Each row comes from the steps of one walk. Every step used is in the known rows, and no mark comes twice. Write the walk behind each row, first mark first.
Known rows:
k > r > a > e: [-2.593 -2.015 -2.542  0.005  0.323  2.277 -0.732 -0.901 -1.837 -1.506
  1.383 -4.177 -0.106  0.474 -0.167 -0.140  1.651  0.618  0.131  0.783
  2.837  1.197]
e > k > b: [-2.567  0.065 -1.603 -1.462 -3.062 -0.660 -2.341  0.519 -1.499 -1.838
 -0.837 -0.720 -0.544  1.364  0.616 -2.096 -0.383  1.506 -1.380 -2.369
 -0.384 -0.737]
d > r > j > e: [-1.663 -1.897  1.093 -0.009 -0.074 -0.621 -0.560  0.867  0.748  0.105
 -1.943 -1.704  0.736 -0.574 -1.144 -2.162 -0.469 -1.140 -1.307  1.467
  0.959 -0.886]
k > b > j: [-2.052  0.250 -0.198 -2.145 -3.736 -1.650 -1.933 -0.492 -2.180 -0.190
 -1.024  0.161  1.547  0.576  0.963 -1.677 -1.151  1.257  0.408 -2.304
  1.246  0.959]
a > e > d > r: [-2.669 -1.197 -2.143  2.878 -3.302  1.225 -0.821  0.268 -0.686 -0.367
  1.580 -2.319 -0.755 -0.227 -1.026 -0.750  2.951  0.524  1.645  1.304
  0.643  1.490]
r > a > e: [-1.985 -1.443 -0.803  0.788  0.125  0.962 -0.775 -0.982 -1.592 -1.574
  0.173 -3.593  0.288 -0.158 -0.196  0.828  0.938  1.188 -0.714  0.674
  2.506  0.103]
k > r > a > e > d: [-2.858 -0.815 -2.970 -0.040 -0.944  3.867 -0.574 -0.525 -1.492 -1.066
  2.388 -3.597 -1.622  0.524  0.432  0.249  2.348  0.285  1.591  2.067
  1.915  1.868]
b > j > e > d > r: [-1.192  0.842  0.190 -0.051 -4.039 -0.627  0.434  0.600 -0.095  0.116
 -0.602 -1.444 -0.464  0.379  0.040 -1.459 -0.768  0.634  0.855  0.810
 -0.115  0.692]
k > b > j > r: [-1.272  0.701  1.447 -2.390 -3.178 -2.325 -1.334  0.163 -2.761  0.373
 -1.913  0.176  2.045 -0.580  0.707 -0.347 -2.753  1.190  0.358 -2.536
  0.788 -0.281]
a > e: [-3.472 -2.028 -1.002  0.845 -0.710 -0.251 -0.464  0.257 -1.434 -0.147
  0.226 -2.202  1.192 -0.491 -1.032 -1.338  1.391  0.788 -0.180 -0.152
  2.380  0.351]
d > r > a > e > k > b: [-0.419 -1.442 -3.141  1.363 -3.464  0.244 -3.670 -0.649 -2.459 -3.692
  0.988 -4.355 -1.199  0.919  0.161  0.898  1.556  2.415 -0.808 -1.259
 -0.429  0.101]
e > a: [-2.717  0.505  0.194  0.058 -0.525  0.423  0.350 -1.378 -0.034 -1.916
 -1.625 -2.006 -0.131  1.877  0.019 -0.155 -0.851  0.936 -0.040  1.331
  1.031 -0.380]
d > r > k: [-1.902 -1.181 -2.651  1.971 -2.366 -0.692 -0.617 -0.051 -0.219 -1.757
 -0.680 -2.158 -0.547  0.997  0.018 -0.506  0.875  0.495 -0.733 -0.467
 -0.791 -0.676]
d > r > k > b > j: [-0.679 -0.550 -3.056 -0.047 -5.290 -2.199 -2.390 -0.352 -2.045 -1.630
 -0.516 -1.311  0.542  1.024  1.211 -0.253 -0.276  1.372  0.555 -2.559
 -1.209  0.452]
d > r > a > e: [-1.073 -1.883 -1.556  2.860 -1.223  0.871 -1.504 -1.300 -1.243 -2.243
  0.595 -4.221 -0.191  0.109 -0.794  1.120  1.776  1.143 -0.357  0.835
  1.628  0.587]
e > k > b > j > r > d: [-1.545  2.342  0.111 -2.948 -4.596 -0.905 -0.935  1.633 -3.132  0.423
 -0.307 -0.894 -0.174 -0.473  0.997  0.059 -2.331  0.153 -0.789 -3.552
 -0.716 -0.807]
j > b: [-4.449 -0.391  1.701  0.985  0.157 -0.359  1.207 -1.259  0.186  0.234
 -1.074 -0.920  0.806  1.458 -1.100 -0.541  0.019  0.603 -0.713 -0.139
  2.099 -0.512]
r > a > e > d: [-2.297 -0.367 -1.227  0.885 -1.242  2.566 -0.629 -0.664 -1.357 -1.111
  1.202 -2.950 -1.173 -0.205  0.470  1.293  1.503  0.844  0.814  2.060
  1.605  0.735]
k > r > j: [-3.664 -1.647 -0.483 -1.610  1.098  1.698 -1.052  0.136  0.098  1.151
  0.296 -1.181  0.519  0.687 -0.368 -2.885  0.861 -1.841  0.193  0.994
  2.406  0.248]
e > d > r: [-2.515  0.452 -1.015  1.860 -3.534  1.352 -0.538 -0.152  0.430 -0.517
  0.203 -0.807 -1.606  0.938 -0.331 -1.326  1.506  0.000  0.934  1.450
 -0.061  0.909]
e > d: [-3.420  0.843 -0.317 -0.098 -2.138  1.375  0.103  0.192 -0.069  0.052
 -0.230 -0.109 -1.032  0.596  0.319 -1.515  0.569  0.061  0.612  1.191
  0.761  0.471]
k > r: [-3.718 -0.875 -1.666 -0.852 -0.689  1.163 -0.067 -0.080 -0.459 -0.368
  0.098 -1.304  0.007  1.265 -0.240 -2.935  0.815 -0.285 -0.017 -0.046
  2.018  0.907]
r > j: [-3.143 -1.034  1.228 -0.720  0.925  0.343 -1.051  0.035  0.147  1.145
 -1.006 -0.571  0.937  0.084 -0.315 -1.999  0.045 -1.329 -0.704  0.889
  2.172 -0.884]
j > r > a > e > k > b: [-0.602 -0.623 -0.889 -0.879 -1.585 -0.270 -2.468  0.250 -3.493 -2.403
 -0.374 -3.526 -0.086 -0.521  0.570  1.955 -1.054  2.351 -1.269 -1.769
 -0.022 -1.612]
a > e > d > r > j > b: [-3.853 -2.048  0.692  3.169 -0.545  1.631 -0.489 -0.522  0.208  1.736
  1.892 -2.339  0.112  0.038 -1.925  0.587  3.126 -0.797  1.947  2.348
  1.408  0.560]
d > r > a: [-0.905 -0.174 -0.418  1.880 -1.346  0.966 -1.150 -1.780 -0.038 -2.492
 -0.783 -2.762 -0.942  1.240 -0.062  0.567  0.349  0.722 -0.955  0.922
  1.019  0.046]

Which walk is each row?
[-1.600  0.094  0.427  0.525 -0.657  1.910 -0.009 -0.091 -2.039 -0.467
  0.330 -2.857 -0.637 -1.290  0.264  2.556 -0.120  0.857  0.677  1.838
  1.105 -0.458] | j > r > a > e > d
[-3.705 -0.350  1.787  2.225 -0.671  1.711 -0.244 -0.927  1.374  1.448
  0.557 -0.869 -0.675  1.195 -1.168 -0.002  1.704 -1.215  1.312  2.421
  0.750 -0.038] | e > d > r > j > b
[-1.783 -0.492 -1.325 -1.632 -2.587 -1.766 -0.980  0.952 -2.577 -1.371
 -2.269 -0.198  0.738 -0.700  0.972  0.526 -2.043  0.814 -0.746 -2.002
 -0.996 -1.542] | j > r > k > b
[-0.737  0.816  1.107 -0.205 -1.542  0.827 -0.101 -0.346 -2.580  0.504
  0.772 -3.199  0.176 -1.010  0.785  2.778 -0.898  1.306  1.556  0.822
  1.459 -0.131] | b > j > r > a > e > d
[-1.142  0.911 -0.833  1.830 -2.539  2.448 -0.965 -1.413  0.156 -2.000
  0.252 -2.093 -2.429  1.218  0.506  0.895  0.943  0.412  0.500  2.289
  0.061  0.706] | e > d > r > a
[-0.990 -0.508  0.138  0.485  0.328  0.241 -0.712  0.286 -2.127 -1.513
  0.102 -4.649 -0.411 -0.222 -0.015  1.941 -0.791  1.854 -1.670 -0.611
  0.691 -2.416] | j > r > a > e > k
[-0.133  0.202  0.730 -0.274 -0.499 -0.839 -0.845 -0.045 -2.650 -0.487
  0.590 -5.055  0.353  0.107  0.544  2.210 -1.584  2.333 -0.775 -1.682
  1.026 -2.218] | b > j > r > a > e > k
[-0.664  0.333 -1.667 -3.198 -3.236 -2.402 -0.090 -0.060 -2.166 -2.850
 -2.704 -2.347  0.747  1.034  1.823  0.926 -3.289  2.124  0.015 -0.899
 -1.422 -0.790] | r > k > b > j > e > a
[-1.154 -0.978  1.240 -0.020  0.252 -0.071 -0.026 -0.389  1.010 -1.395
 -2.385 -2.975  0.144  0.688 -0.877 -0.337 -1.243 -0.589 -0.554  3.006
  0.230 -1.137] | d > r > j > e > a
[ 0.285  1.376  0.415 -0.089 -3.162  0.560  0.050 -0.626 -0.292 -1.253
 -0.641 -2.844 -1.382  0.706  0.816  0.820 -1.226  1.016  0.310  1.654
 -0.014  0.423] | b > j > e > d > r > a
[-0.133 -0.427  0.508 -1.487 -2.249 -1.240 -2.010 -0.729 -4.164 -0.801
 -0.582 -2.668  1.896 -1.349  0.829  2.360 -1.798  2.029  0.407 -1.700
  1.624  0.000] | k > b > j > r > a > e
[-0.870  0.734 -0.750 -1.441 -5.977 -1.079 -1.225  0.633 -1.437 -0.758
 -0.981 -0.353 -0.178 -0.034  0.573 -1.356 -0.992  1.101  1.231 -0.296
 -0.839  1.427] | k > b > j > e > d > r
[-2.041 -0.241 -1.071 -2.731 -2.727 -1.556 -1.210  1.580 -1.382 -2.099
 -2.129 -1.096 -0.344  0.472  0.311 -2.471 -1.754  1.694 -2.348 -1.904
 -0.807 -1.348] | j > e > k > b
[-1.039  0.598 -3.374 -0.084 -6.540 -0.669 -2.208  0.117 -1.810 -1.213
  0.549 -0.658 -1.017  1.030  1.790  0.165  0.463  1.129  1.990 -1.234
 -2.137  1.141] | e > d > r > k > b > j
[-2.351 -1.641 -4.140  2.954 -3.522  0.819 -0.674  0.827 -1.097 -1.149
  1.786 -3.023 -1.310 -0.081 -0.173  0.487  2.991  0.699  1.433  0.915
 -0.941  0.478] | a > e > d > r > k
[-1.276  0.384  0.282 -0.957 -1.422 -2.311  0.569  0.610 -1.812  0.484
 -1.404 -1.705  1.264 -0.098  0.969  0.736 -2.569  0.949 -0.231 -1.897
 -0.010 -2.080] | b > j > r > k
[-2.888 -0.272  1.500 -2.042 -0.044  1.008  0.309  1.560  0.523  1.195
 -1.271 -0.274 -0.317 -0.830  0.011 -1.947 -0.794 -1.433 -0.250  2.573
  0.833 -0.767] | r > j > e > d
[-2.042 -1.689 -5.196  1.618 -5.531  0.346 -2.455  0.816 -2.420 -1.965
  1.340 -1.860 -1.010 -0.425  0.466  0.501  2.686  1.171  1.726 -0.261
 -1.768  1.293] | a > e > d > r > k > b
[-1.626  0.822  2.370 -1.131 -1.223 -1.878  0.414  0.097 -1.493  1.282
 -1.397 -0.949  1.789 -0.205  0.049 -0.391 -2.517  0.720 -0.089 -1.407
  1.602 -1.073] | b > j > r
[-3.370 -1.535  2.176  2.253  0.660  0.157 -0.435 -1.316  1.113  1.010
 -0.442 -1.534  0.820  1.180 -1.743 -0.418  0.991 -0.979 -0.232  1.013
  1.716 -0.677] | d > r > j > b
[-1.131 -0.477 -0.434 -1.660 -3.312 -2.494 -2.111  1.244 -3.814  0.042
  0.279 -2.488  1.654 -0.649  0.363 -0.050 -1.351  2.461  0.099 -3.659
  0.147 -1.051] | a > e > k > b > j > r
[-3.665 -0.827 -1.352  0.848 -2.045  1.402 -0.324  0.653 -1.177  0.360
  1.246 -1.638 -0.332 -0.527 -0.378 -0.954  2.033  0.502  1.286  1.174
  1.454  0.954] | a > e > d
[-1.276 -1.291  0.407 -0.163 -0.300 -0.671 -1.064  1.496  0.845 -0.400
 -1.174 -2.833 -0.556  0.532 -0.890 -2.303 -0.494 -0.339 -2.305  0.437
 -0.469 -2.341] | d > r > j > e > k
[-1.101  0.828  0.429 -3.284 -3.089 -1.945 -0.248 -0.618 -1.841 -2.127
 -2.900 -1.528  1.235  0.844  0.947 -0.321 -3.234  1.989  0.200 -0.378
  0.144  0.111] | k > b > j > e > a
[-1.995  0.139 -0.511  0.650 -3.159  0.475  0.621  1.026  0.479 -0.849
 -1.067 -1.135 -1.371 -0.028 -0.619 -1.698  0.069  0.117 -0.054  1.809
 -0.400  0.320] | j > e > d > r
[-1.926  0.038  1.315 -2.049 -1.433 -2.078  0.911  0.622 -0.728  0.349
 -1.963 -1.446  1.504  0.017  0.028 -2.057 -2.323  0.905 -0.992 -0.731
  1.635 -0.429] | b > j > e
[-1.594 -0.089  0.381 -3.410 -3.330 -2.574 -0.814  0.628 -2.024 -0.463
 -2.352 -0.269  1.800 -0.302  0.663 -1.994 -2.561  1.336 -0.579 -1.854
  0.892  0.288] | k > b > j > e
[-4.564 -1.113  0.390 -0.675  1.993  1.493 -0.214 -0.146  0.664  1.164
  1.149 -2.625 -0.435  2.686 -0.915 -1.754  0.918 -0.880 -0.672 -0.096
  1.503 -1.407] | e > k > r > j > b
[-4.249  0.148 -2.193 -1.304 -1.763  2.660  0.844  0.719 -0.827  0.361
  0.902 -1.296 -1.076  0.364 -0.328 -2.260  1.222 -2.136 -0.158  0.000
  1.738  1.776] | k > r > d
[-1.246 -1.073  0.817  0.559  0.562  0.234 -0.256 -0.418 -2.295 -0.969
 -0.644 -3.527  0.798 -1.339 -0.320  2.079 -0.785  1.177 -0.821  0.500
  2.046 -1.044] | j > r > a > e
[-4.849 -1.660  1.119 -0.544  2.220  1.442  0.234 -0.803  0.512  1.831
  0.377 -1.365  0.821  1.625 -1.175 -1.629  0.889 -1.558  0.280  0.993
  2.794 -0.065] | k > r > j > b
[-3.064  1.115  1.169 -0.765 -1.473  0.700  1.303  1.233 -1.294  0.922
 -1.200 -0.644  0.006 -1.513 -0.505 -0.036 -1.297 -1.644 -1.125 -0.241
  1.006 -0.506] | j > r > d
[-1.879 -0.881 -2.019 -1.292 -3.804 -1.851 -2.760  0.644 -3.236 -0.600
  1.102 -2.562  1.042  0.553  0.507 -1.273  0.353  2.547  0.117 -3.413
  0.566  0.050] | a > e > k > b > j
[ 0.022  1.169  1.666 -2.458 -2.368 -1.196 -1.737 -1.108 -2.926 -1.024
 -1.965 -1.174  1.128 -0.213  1.529  1.811 -3.324  1.552 -0.155 -1.656
  0.949 -0.550] | k > b > j > r > a
[-2.105  0.186 -2.192 -1.098 -0.020  2.259 -0.985 -0.625 -0.602 -2.325
  0.825 -3.877 -2.198  2.674  0.842 -0.812  0.189  0.905 -1.479 -0.324
  0.815 -0.709] | e > k > r > a
[-0.442 -0.425  1.422 -0.195 -0.235 -0.834 -0.330 -0.664 -2.820  0.120
 -0.136 -3.874  1.714 -1.002  0.214  2.355 -1.648  1.645  0.125 -0.497
  2.359 -0.747] | b > j > r > a > e
